Every row comes from one small tree of marks. The marks that hang from a mark follow it in brackets, in alphabetical order. Every link used is in the known rows. Which tree was each row made from?
(in the rows, 128 means zero)
Known rows:
nopov{dedu{kunin}}: [141 125 132 173 136 137 131 127  97 129 128 127 154 110 128 131 124 131
  93 135 156 161  95 122]
rega{kunin{dedu pogen{nopov}} mapip}: [118 112 137  72 145  96 133  99 127 123 125 162 138 136 110 126 131 106
 107 144 108 161 130 169]
sosipif{rega{mapip}}: [127 101 113 130 135 125 162 192  83 117 148 142 138 154 123  81 141  80
  98  83  95 155 111 125]
sulipo{kunin{dedu pogen} nopov{delu{gigeg}}}: [106 152 156 136  83 150  45 114 115 181  84 136 109 122 153 145  67 145
 149  25 179 102 110  67]
dedu{kunin{pogen{nopov{delu}}}}: [159 155 133 142 152 112 133 122 132 127 149 119 153 105 145 126 110 132
  97  99 124 162 135 138]
saros{konal kunin{pogen{nopov}}}: [133 108  97 104 127 142 128 169 187 108 144 124  89  87 103 105 128  93
 120 177 145 114 232 176]
saros{konal mapip}: [113  82  94 146 124 149 160 177 122 109 110 126 101 138 112  89 109  68
  89 170 141 149 210 192]
saros{kunin mapip}: [119  84  92 149 125 139 165 165 106 108  95 111 103 150 127  91 117  47
  81 170 131 157 212 189]
sosipif{rega{kunin{pogen} mapip}}: [124 116 111 109 152 109 145 165 110 103 145 153 142 135 116  89 141  78
  83  89  67 181 123 144]
saros{kunin{dedu pogen{nopov}} mapip{rega}}: [111  90 140 140 105 151 128 126 164  78  91 128  89 159 137 142 121  80
 133 155 129 117 186 173]
sosipif{rega{kunin{pogen}}}: [120 141  97 128 145 127 132 168 128  92 155 130 141 124 136 103 137  91
  83  80  65 177 118 128]
kunin{dedu pogen{nopov{delu{gigeg} sulipo}}}: [ 95 144 162 139 135 126  77 142 153  97 126 188 115 132 144 182 133 203
 170 101 147  90 114  78]
saros{konal kunin{dedu pogen} mapip{rega}}: [105  64 124 144 110 160 112 158 199  65  72 147  66 140 105 128 119  62
 128 180 150 116 233 214]
rega{kunin{dedu pogen{nopov{delu{gigeg} sulipo}}} mapip}: [109 108 147  87 152  89 121 110 124 130 108 195 132 132 100 145 144 131
 128 142 113 147 125 145]
dedu{kunin{pogen{nopov}}}: [160 152 129 135 145 119 133 122 128 123 157 109 156 108 152 124 110 117
  93 109 122 180 143 133]
sosipif{rega{kunin{dedu pogen{nopov{delu{gigeg}}}} mapip}}: [119 110 132 115 142 105 131 156 123 110 148 181 124 138 118 121 153 116
 115  84  80 154 101 127]
mapip{rega{kunin{pogen}}}: [124 150 129 122 119 156 128 136 143 106 110  95 145 136 124 133 129  60
 111 123  85 130 119 143]
pogen{kunin{dedu} nopov}: [169 131 113 103 104 124 152  89 111 180 195  66 120 162 165 111 135 169
 172 133 136 121 105 113]
mapip{rega{kunin{dedu}}}: [118 130 126 127  99 160 136 122 137 117 101  93 143 153 128 143 137  65
 122 131 106 122  88 150]
dedu{kunin{pogen{nopov{delu sulipo}}}}: [149 150 132 144 157 107 129 118 129 128 136 131 159 103 142 134 115 145
 107 103 128 162 131 127]
pogen{kunin nopov}: [182 142 102  99 114 124 171 104  96 191 205  49 129 148 156  88 133 147
 154 137 116 130 127 112]
sulipo{kunin{dedu pogen}}: [121 146 134 139 107 145  67 128 132 132 100 100 131 137 150 119 105 122
 120  77 157 149 129 112]
pogen{kunin{dedu} nopov{delu sulipo}}: [148 127 121 122 129 101 142  81 112 190 151 110 127 151 145 131 146 227
 201 122 149  84  79 100]
delu{kunin{pogen{nopov}}}: [164 170 125 122 137 108 124 144 132 101 171 103 128 125 137 116 126 114
 104 151 109 153 127  98]
kunin{dedu pogen{nopov}}: [109 147 150 120 123 139  92 131 156  87 153 146 120 138 157 159 118 166
 144 105 138 112 125 105]

Write each row's tree:
[138 156 133 129 110 143  94 115 121 153 126  86 138 110 142 110 110 129
 119  95 144 143 133  99]
sulipo{kunin{pogen{nopov{dedu}}}}
[179 149 112 112 129 109 169 104 103 200 189  70 123 142 144  93 133 178
 164 116 120  92 111 121]
pogen{kunin nopov{delu}}
[148 132 130 134 116 135 163  99 105 153 170 105 148 107 139 135 133 149
 122 146 145 132  92 111]
pogen{nopov{dedu{kunin}}}
[182 146 121 120 122 115 157 127  97 202 195  85 111 144 145 106 144 173
 172 121 119  98 120  96]
pogen{kunin nopov{delu{gigeg}}}
[113 124 126 133 121 135 153 108  96 149 143 133 149 110 128 148 146 177
 152 159 151 107  87  78]
pogen{nopov{dedu sulipo}}
[129 121 134  76 156  97 147 106 113 132 133 155 146 115  97 111 132  98
  93 154  97 165 141 162]
rega{kunin{pogen{nopov{dedu}}} mapip}
[110  68 132 137 109 150 124 137 207  82  84 150  62 130 103 136 123  92
 145 177 151  87 218 212]
saros{konal kunin{dedu pogen{nopov{delu}}} mapip{rega}}
[112 145 152 188 176  91  90 134 119 110  75 200 140  98  91 159 145 223
 144 139 159  90  64  72]
nopov{dedu delu{kunin{pogen}} sulipo}
[120 142 117 165 163  90 130 153 104 135  82 157 145 125 105 130 142 168
 134 133 141 101  83  99]
nopov{delu{kunin} sulipo}
[117 144 138 124 118 151 128 110 143 114 107 112 150 122 119 152 141  98
 134 139  96 118  99 122]
mapip{rega{kunin{pogen{nopov{dedu sulipo}}}}}
[119 140 135 137 109 151 113 108  89 152 127 130 143 103 147 136  71 124
 108  87 163 140 107  91]
sulipo{nopov{dedu{kunin{pogen}}}}
[111 140 149 130 113 148 111 123 153 114  99 135 133 137 122 172 147 111
 153 124 103 102  93 115]
mapip{rega{kunin{dedu pogen{nopov{delu{gigeg} sulipo}}}}}
[146 147 128 125 120 112 159 118 122 151 161 111 125 130 134 131 135 159
 138 132 135  85  81 117]
pogen{nopov{delu{kunin{dedu}}}}
[107  86 115 138 114 156 139 143 163  90  87 129 101 142 106 119 116  58
 107 170 122 140 188 205]
saros{konal mapip{rega{kunin{dedu pogen}}}}
[113 110 134  86 153  99 120 120 123 110 105 169 139 142 105 120 127  92
  94 137 109 171 137 175]
rega{kunin{dedu pogen} mapip}
[116  93 118  88 136 103 151 115  99 138 104 148 144 152 103 111 134  76
  92 152 120 169 115 185]
rega{kunin{dedu} mapip}
[108  69 114 133 127 132 124 145 192  85  99 163  62 120 106 122 117 112
 126 179 161 110 237 213]
saros{konal kunin{dedu pogen{nopov{delu}}} mapip}
[138 137 143 171 146 134 110 131 113 109 129 141 150 103 129 136 118 143
  95 124 149 163 111 116]
nopov{dedu{kunin{pogen}}}
[129 137 136 146 136 106 149 101 108 154 132 147 140 103 112 151 151 205
 157 156 152  82  60  81]
pogen{nopov{dedu delu{kunin} sulipo}}
[127 147 137 125  99 143  80 108 136 145 119  93 130 131 154 125 109 136
 133  85 156 139 122 106]
sulipo{kunin{dedu pogen{nopov}}}
[104 138 114 143 134 131  94 141 103 140  77 123 157 121 131 120 123 135
 130 108 147 153 135  85]
nopov{sulipo{kunin{pogen}}}
[111 156 157 145 152 127  97 152 131 109 136 178 127 102 126 160 134 192
 150 115 130  97 129  67]
kunin{pogen{nopov{dedu delu{gigeg} sulipo}}}
[119  59  79 139 122 145 163 176 146 107  96 122  79 125  99  83 119  44
  89 201 150 146 252 224]
saros{konal kunin mapip}
[163 133  99 105 124 114 165  96  91 192 178  73 141 143 150 103 144 173
 174 147 125 131 119  90]
pogen{kunin nopov{sulipo}}
[129 151 131 112 112 155 138 122 147 115 124  90 145 132 126 137 133  71
 120 128  84 122 114 139]
mapip{rega{kunin{pogen{nopov}}}}
[120 130 145 153 116 128 125 113  97 183 118 149 132 102 117 158 152 200
 171 130 164  85  77  59]
pogen{nopov{dedu delu{gigeg} sulipo{kunin}}}
[115 158 132 118 145 131 116 147 131 104 147 138 140 115 142 136 122 152
 133 117 116 125 151  88]
kunin{pogen{nopov{sulipo}}}
[110 139 138 118 110 150 121 107 154 108 103 114 144 139 129 161 140  99
 142 130 102 117  95 129]
mapip{rega{kunin{dedu pogen{nopov{sulipo}}}}}
[109 150 164 135 129 133  83 147 156  96 145 171 107 136 148 171 125 185
 156  94 140  90 119  92]
kunin{dedu pogen{nopov{delu{gigeg}}}}
[175 142 128 130 130 112 156  89 102 196 183  90 122 128 134 108 138 208
 170 128 138  83  86 107]
pogen{kunin nopov{dedu delu}}
[109 142 143 125 117 143 120 107 158 112  95 124 142 136 123 163 139 114
 147 121 104  98  86 133]
mapip{rega{kunin{dedu pogen{nopov{delu sulipo}}}}}
